What can hang from each mark:
Q533: Q60 Q415
Q916: Q60
Q60: Q36 Q533 Q916
Q415: Q916
Q36: Q60 Q415
Q642: Q361
Q361: Q36 Q533 Q916

Every row comes from one small tree of marks. The marks that hang from a mark follow it in brackets, in the order of their numbers. Every link used is in the known rows. Which tree was each row made from?
Known rows:
Q60(Q36(Q415) Q533 Q916): [ 11.6  31.3 -13.6  -9.2 -18.1 -23.9   8.5 -24.6  -4.6  -3.6  10.6 -15.0
   5.9  -6.3 -30.1  18.2   7.3 -32.8  46.1  -2.1 -16.3 -30.7   6.9]
Q415(Q916(Q60)): [ -7.2   8.9 -29.5  37.5 -22.5  -6.5 -36.4 -14.0 -21.7 -30.3  -3.2   3.7
 -16.0  -4.1 -42.2  48.2  12.7 -12.9  38.4   7.7   0.2  25.4  -7.3]
Q60(Q533(Q415) Q916): [ 24.8  -1.6 -23.9  16.2 -11.6  -4.4  13.7 -22.5  -9.5 -22.7  -3.3   2.7
 -16.9  -8.9 -34.5  11.2   2.1 -17.3  37.3   4.6   0.4   4.2  -7.0]
Q361(Q36(Q415)): [ -7.6  -4.2  18.7  20.6  10.2 -37.9  -6.1 -23.7 -27.5 -15.1  -6.6 -12.6
  -9.2   4.5 -13.0  36.3  -2.8 -53.9  40.8   3.4  -3.1   3.4   1.2]
Q361(Q36 Q533(Q60)): [-32.1  13.8  26.5   2.9  25.0 -61.1 -13.2  -1.6 -32.4 -23.5  -6.7 -28.9
 -10.4  -5.0 -26.5  21.3 -24.6 -20.8  10.1  39.0   2.6  19.1 -25.6]
Q361(Q533(Q60(Q36) Q415) Q916): [-24.1   6.7  29.2   8.8  24.7 -46.4 -15.6  -2.0 -26.0 -21.1 -13.3 -25.5
 -34.6 -16.0 -35.6  -7.3 -26.5  -4.2   4.0  49.5   3.0   5.4 -19.1]
Q60(Q36 Q533(Q415(Q916))): [ -9.4  -5.1  -9.5 -12.5  -5.4  -6.1 -10.3 -16.0 -14.2 -28.6   9.1   6.8
 -25.1 -13.3 -41.0  12.8  31.8 -25.5  27.2  30.8  17.6   5.7   0.2]
Q642(Q361): [ -5.8  -5.4 -34.3  12.8  10.8 -18.2  -3.5 -14.7 -21.1 -30.8  -7.4   5.9
 -21.4   5.0  -5.8  20.0 -10.4  -9.0  39.8  39.1  -9.1  -4.6   9.1]
Q361(Q36 Q533(Q60(Q916))): [-21.3  22.9   8.1  10.5   9.6 -62.1  -5.2  -1.1 -29.1 -10.0  -9.2 -40.8
   2.9  -5.6 -39.9  18.7 -39.0 -12.3  19.1  17.9  -2.2  14.8 -30.1]
Q533(Q415(Q916)): [ -1.2 -20.6 -18.0  27.4   1.8  -1.2 -18.7 -18.0 -25.8 -30.0 -10.2  11.2
 -32.3 -16.0 -32.9  28.1  19.2 -24.7  26.0  21.0  18.0  32.9  -5.0]
Q361(Q36(Q415) Q533(Q60) Q916): [-25.0   4.4  45.7  24.4  29.3 -67.6 -12.8 -13.5 -26.8   2.6  -8.2 -53.3
 -13.0 -16.1 -11.5   7.4 -30.9 -36.5   8.9  32.0 -18.3   7.9 -19.5]
Q60(Q36 Q916): [ -1.8  30.8 -28.8   5.8 -11.5 -24.1 -14.1 -12.3 -21.1 -18.9  -7.2  -3.0
  -2.8   6.0 -46.1  22.6 -15.7  -0.3  50.1   0.6   3.7 -15.0   4.8]
Q36(Q60(Q533 Q916) Q415): [ 34.7  22.9 -35.0  18.5 -14.1  -8.2  10.9 -29.0  -1.2  -8.5  19.8  -4.1
  -0.5 -21.5 -15.4  21.6  22.7 -50.2  47.1 -16.5 -29.5 -19.1  10.5]
Q415(Q916): [-11.4   3.7 -27.0  22.2  -1.6  -7.9 -28.7 -17.1 -23.7 -22.9  -3.4   5.6
 -16.8 -14.4 -27.1  33.1  14.5 -15.5  29.7  23.4   6.0  19.8   3.9]
Q36(Q60 Q415): [ 16.0  10.8 -17.1  29.9   3.0 -13.3  -8.6 -26.7 -17.9 -24.2   7.4  10.2
 -18.7 -13.7  -6.8  38.3  24.4 -56.7  39.6  -6.6 -17.5  -4.5  15.8]
Q642(Q361(Q533(Q60(Q916) Q415))): [ -4.2  -1.1 -23.9  15.1  14.1 -41.2  21.9  -1.1 -24.5 -20.1 -15.0 -29.8
 -23.8 -13.6 -24.3   4.2 -34.2  -8.4  14.5  44.4 -12.2  13.4 -27.1]
Q36(Q415(Q916(Q60(Q533)))): [  8.1  10.8 -17.6  23.8 -28.3  -5.2 -13.4 -26.0  -6.8 -16.4  14.6  -9.3
  -6.4 -14.9 -26.7  45.2  32.2 -47.2  33.8   6.5 -20.2  10.0  -3.7]
Q642(Q361(Q533(Q60 Q415))): [-15.1 -12.7  -6.4   6.7  25.0 -40.6  13.6  -1.3 -27.9 -33.6 -13.1 -18.1
 -37.4 -13.8 -11.6   7.2 -19.8 -17.3   3.8  65.9  -6.8  17.9 -20.7]
Q36(Q60(Q916) Q415): [ 27.1  19.9 -38.0  37.8 -10.9 -13.8  -0.4 -27.7 -15.2 -10.6   5.6  -1.9
  -5.7 -16.4 -18.6  33.9  10.5 -47.5  51.7 -25.3 -21.1  -8.9  10.6]
Q533(Q60 Q415): [-13.8  -5.8  -4.5  25.9  20.2 -29.3  -1.1 -14.8 -26.6 -49.7 -17.3  -6.7
 -32.2 -13.3 -19.0  23.5 -12.5 -26.7  19.9  40.5  17.9  21.6  -6.8]
Q361(Q36 Q533 Q916): [-12.0  -3.1  34.7  20.0  14.6 -41.3 -27.3  -7.7 -27.0  -0.7  -7.8 -20.6
 -17.7   1.6 -29.6   2.6 -29.0  -3.4  21.8  20.0  -9.8   8.9 -19.5]
Q642(Q361(Q36)): [-22.8 -15.9 -10.5   4.5  18.7 -37.2  -4.8 -10.2 -28.8 -25.9  -7.3  -4.2
 -15.2  16.7 -12.0  20.0 -19.7 -19.9  45.6  27.2  -2.3  -1.3   0.9]
Q36(Q415): [  9.7   6.7  -6.6  25.5   2.5 -20.7  -5.0 -27.2 -19.1 -19.4  -6.4  -2.0
 -15.9  -8.4  -7.8  37.6   6.2 -41.6  36.0  12.0 -11.7   1.1  10.8]

Write each row's tree:
[-28.8   6.3   1.3   2.8  19.7 -39.0  -6.0  -7.9 -27.3 -49.9 -14.9  -8.1
 -29.3  -6.4 -32.3  20.6 -11.0 -22.9  24.1  39.9  24.4   4.0  -2.9]	Q533(Q60(Q36) Q415)
[-22.1 -11.4 -18.4  28.7  14.3 -22.8 -15.1 -14.2 -28.5 -38.9 -12.6 -10.5
 -30.6 -28.0 -26.2  26.6   5.6 -26.1  13.6  41.5  23.3  35.9  -9.1]	Q533(Q60 Q415(Q916))
[ -9.0   1.0  12.0  14.8  20.2 -36.8  -0.5  -5.5 -29.5 -36.1 -14.0 -13.8
 -32.2 -19.1 -24.7  17.5 -14.3 -20.3   0.9  50.3   4.1  27.0 -24.9]	Q361(Q533(Q60 Q415))
[-16.4  22.8 -18.8  -4.9 -28.6 -11.2 -29.5 -11.2  -9.3 -30.0  14.7   0.4
  -7.5  -0.9 -53.7  33.2  26.0 -14.7  38.8  14.8   1.2  -1.5  -1.1]	Q415(Q916(Q60(Q36 Q533)))
[  7.6  14.0 -20.2   5.8  -6.8 -22.6  -3.2 -19.1 -11.4 -16.0  18.2  -5.5
   2.7  -1.4 -34.4  15.5   3.8 -33.8  53.5 -19.8  -7.1 -11.2  -1.6]	Q361(Q36(Q60(Q533 Q916)))
[  2.7  13.6 -22.6  24.5  -1.0 -28.7 -14.1 -13.8 -25.5 -18.3   4.0  -2.1
  -3.2   3.1 -39.4  26.4  -7.8 -31.1  57.8 -25.6  -0.8  -0.8  -0.6]	Q361(Q36(Q60(Q916)))
[  3.4  32.7 -25.3 -13.2 -16.1 -17.3  -2.3 -15.7  -7.2 -16.2   8.0  -3.1
   2.5   1.3 -41.7  11.7  -2.4  -5.1  45.2   7.5  -3.4 -23.8   4.5]	Q60(Q36 Q533 Q916)
[  2.3   5.1  24.8  24.9 -11.2 -27.6 -23.5  -3.8 -23.9 -21.5 -11.1  -5.3
 -36.4   6.3 -55.7   9.7 -17.8  -0.6  25.3  15.2  -9.0   8.5 -24.4]	Q361(Q533(Q415) Q916(Q60(Q36)))
[-37.8  22.3  -8.5   3.3  11.8 -42.6 -19.5 -16.7 -22.1 -19.2   0.4 -26.9
  -9.3 -23.3 -22.3  34.7  14.2 -40.2  22.0  36.4   6.9   2.2   6.5]	Q533(Q60(Q36(Q415(Q916))))
[-38.2   0.2  -9.5   5.1  14.5 -31.9 -19.4  -8.2 -27.5 -39.5  -8.1 -12.0
 -28.5 -19.4 -40.6  23.0   6.9 -23.8  18.9  42.2  29.6  19.8  -5.1]	Q533(Q60(Q36) Q415(Q916))
[  2.5   8.8 -18.8  43.0 -23.3 -13.1 -24.1 -22.3 -19.5 -18.8  -1.3  -8.5
 -12.5 -10.2 -30.1  55.3  21.4 -41.9  36.9  -0.7 -12.5  22.3  -3.3]	Q36(Q415(Q916(Q60)))
[-38.7  -0.5   9.5  -5.8  30.2 -65.3  -1.0   3.2 -30.7 -22.8  -5.9 -35.1
 -15.1   1.0 -13.6  12.4 -33.6 -17.1  13.2  54.6  -8.6   7.8 -22.4]	Q642(Q361(Q36 Q533(Q60)))
[-22.6 -23.3  -2.7  23.0  22.9 -39.1 -15.1 -13.8 -26.0 -13.1 -10.9 -14.4
 -18.9  12.2 -11.0  -0.9 -33.5  -5.6  44.0  28.2  -9.8  -6.0   3.2]	Q642(Q361(Q36 Q916))
[ -5.5  -6.8 -27.3  44.1  -7.2 -17.7 -19.7 -13.8 -16.7 -26.0 -10.3  -5.4
 -24.9  11.5 -20.7  15.7 -26.6   3.9  45.0  23.6 -24.9  -3.3   2.2]	Q642(Q361(Q916(Q60)))
[-16.8  16.6 -18.3  11.5   6.9 -39.5   1.2 -11.1 -25.3 -35.4 -16.6 -18.6
 -17.9  -6.6 -47.9  16.8 -22.5 -10.8  34.8  20.0  19.4   0.5  -7.9]	Q533(Q60(Q36 Q916) Q415)
[-26.4  27.9   4.2   0.8  16.1 -49.4  -5.3 -18.1 -22.3 -29.6  -4.5 -23.3
 -10.4 -10.4 -16.3  32.8  -4.4 -40.3  26.8  33.9   0.9 -12.3   8.1]	Q533(Q60(Q36(Q415)))
[  2.5  20.8   3.6 -16.9  -3.9 -22.9   0.8 -23.5  -6.5 -18.5  12.2  -4.7
  -6.2  -5.7 -16.1  21.5  20.2 -40.9  34.7  21.3 -11.8 -25.3  12.6]	Q60(Q36(Q415) Q533)
[  3.9 -17.3 -16.9   9.7  -4.0   4.1  -6.2 -21.0 -12.9 -27.5   3.2   9.2
 -27.4 -20.5 -28.1  16.6  32.2 -30.8  21.9  29.4  10.3  22.9  -3.4]	Q60(Q533(Q415(Q916)))
[-13.0  36.6 -16.3  11.3   1.1 -50.5  -0.1 -18.2 -19.7 -14.9  -7.3 -35.2
   2.8 -10.9 -28.4  28.3 -18.4 -30.2  36.3  11.8  -3.5 -15.4   3.9]	Q533(Q60(Q36(Q415) Q916))
[-25.0 -16.2  44.6  25.0  32.3 -56.9 -12.4  -5.5 -33.0 -17.1 -16.7 -37.0
 -32.4 -12.2 -28.6  -4.6 -37.7 -17.0   4.5  39.5   5.2  25.1 -30.7]	Q361(Q36 Q533(Q60 Q415) Q916)
[  3.3   6.5  -0.8  -1.0 -19.2 -11.3  -4.2 -12.9 -13.0 -46.9   3.4  10.1
 -24.2  11.2 -49.5  26.8   9.9 -23.3  41.0  13.9   6.4  -3.6  -8.1]	Q916(Q60(Q36 Q533(Q415)))
[  8.9   4.6 -28.9  31.4  -0.8  -7.7 -22.3 -25.9 -17.8 -14.3  13.6   4.4
 -17.5 -28.7 -13.1  40.1  41.6 -59.5  36.5  -3.5 -12.5   9.0  12.5]	Q36(Q60 Q415(Q916))
[-18.1 -14.9   8.3   2.7  12.8 -45.8  -4.5  -8.0 -27.0  10.1   5.3 -31.4
 -11.6  -8.7 -12.2  22.3   5.7 -45.8  20.9  29.4 -21.4  14.5 -14.1]	Q642(Q361(Q36(Q415(Q916)) Q533))
[ 33.1   1.8 -37.2  20.4 -12.7   1.7   9.4 -22.0  -6.6 -28.3  12.6  12.8
 -19.5 -16.6 -32.7  11.3  17.8 -32.9  43.8 -11.0  -6.1  -2.8   0.0]	Q36(Q60(Q533(Q415) Q916))
[  6.0  29.8 -16.8  11.8 -11.6 -31.6  -2.3 -22.9 -18.2  -5.7  -4.8 -12.7
  -0.5  -0.3 -34.5  28.9  -7.3 -29.1  50.1  -6.8  -9.0 -18.5   8.0]	Q60(Q36(Q415) Q916)
[ -3.0  11.3 -28.0  17.9 -29.0  -0.2 -24.2 -17.6  -8.4 -29.5  11.4   0.3
 -10.7  -8.3 -37.7  38.5  25.9 -19.1  32.3  14.5  -6.3  14.8  -7.4]	Q415(Q916(Q60(Q533)))
[-19.7  15.6  11.5  27.3  19.7 -42.5 -22.4  -6.6 -22.6 -13.8 -10.6 -29.0
 -22.5 -21.9 -17.9   1.3 -30.6   5.8   2.9  51.3 -13.7  10.2 -14.9]	Q361(Q533(Q60) Q916)
[ -1.5  26.0  -0.3  17.0 -17.0 -31.0 -15.6 -17.6 -19.8 -29.4  -2.3  -4.5
  -9.6  12.3 -36.2  48.9   3.1 -37.9  48.9  -2.3 -11.5  -9.9   3.6]	Q916(Q60(Q36(Q415)))
[  6.5  19.9  -4.2  15.5  -2.0 -35.9 -13.3  -4.5 -26.1  -4.4   8.5 -10.0
  -5.0  -1.4 -43.5  19.2  -8.9 -24.9  38.8 -19.6 -13.5   4.6 -19.0]	Q361(Q36(Q60(Q916)) Q533)
[-24.7  39.0 -25.0   5.4   1.1 -44.4 -10.2  -9.3 -21.0 -27.8  -9.9 -23.9
  -1.5  -5.1 -41.3  20.4 -26.3  -0.2  37.7  20.7  10.4  -9.7   0.1]	Q533(Q60(Q36 Q916))
[-16.3  -1.1   5.5  35.8 -14.3 -32.7 -26.6 -19.7 -26.5 -13.2  -0.5 -20.8
  -8.1   0.8 -36.7  55.0  12.8 -54.8  43.6 -12.3  -4.7  24.4 -10.6]	Q361(Q36(Q415(Q916(Q60))))
[ -8.7  15.0  -6.8 -14.5  -8.6 -16.1 -11.2 -23.9  -8.0  -6.8  17.9  -7.8
  -5.3 -18.9 -24.1  24.6  40.5 -41.3  29.6  23.8  -5.8 -11.3  11.1]	Q60(Q36(Q415(Q916)) Q533)
[ 17.3  12.5 -10.5  11.9  -6.8 -27.2   9.1 -27.7  -8.0  -4.0  20.5 -16.2
   3.4  -8.4 -21.0  22.4  15.0 -63.4  52.6 -27.7 -22.5 -16.6   1.9]	Q361(Q36(Q60(Q533 Q916) Q415))
[ 21.6  12.4 -16.2  10.5  -2.3  -6.1   3.0 -29.0  -4.9 -22.4  23.4   8.7
 -13.6 -19.6  -2.4  26.2  35.3 -61.6  36.2   2.0 -23.9 -16.0  15.9]	Q36(Q60(Q533) Q415)
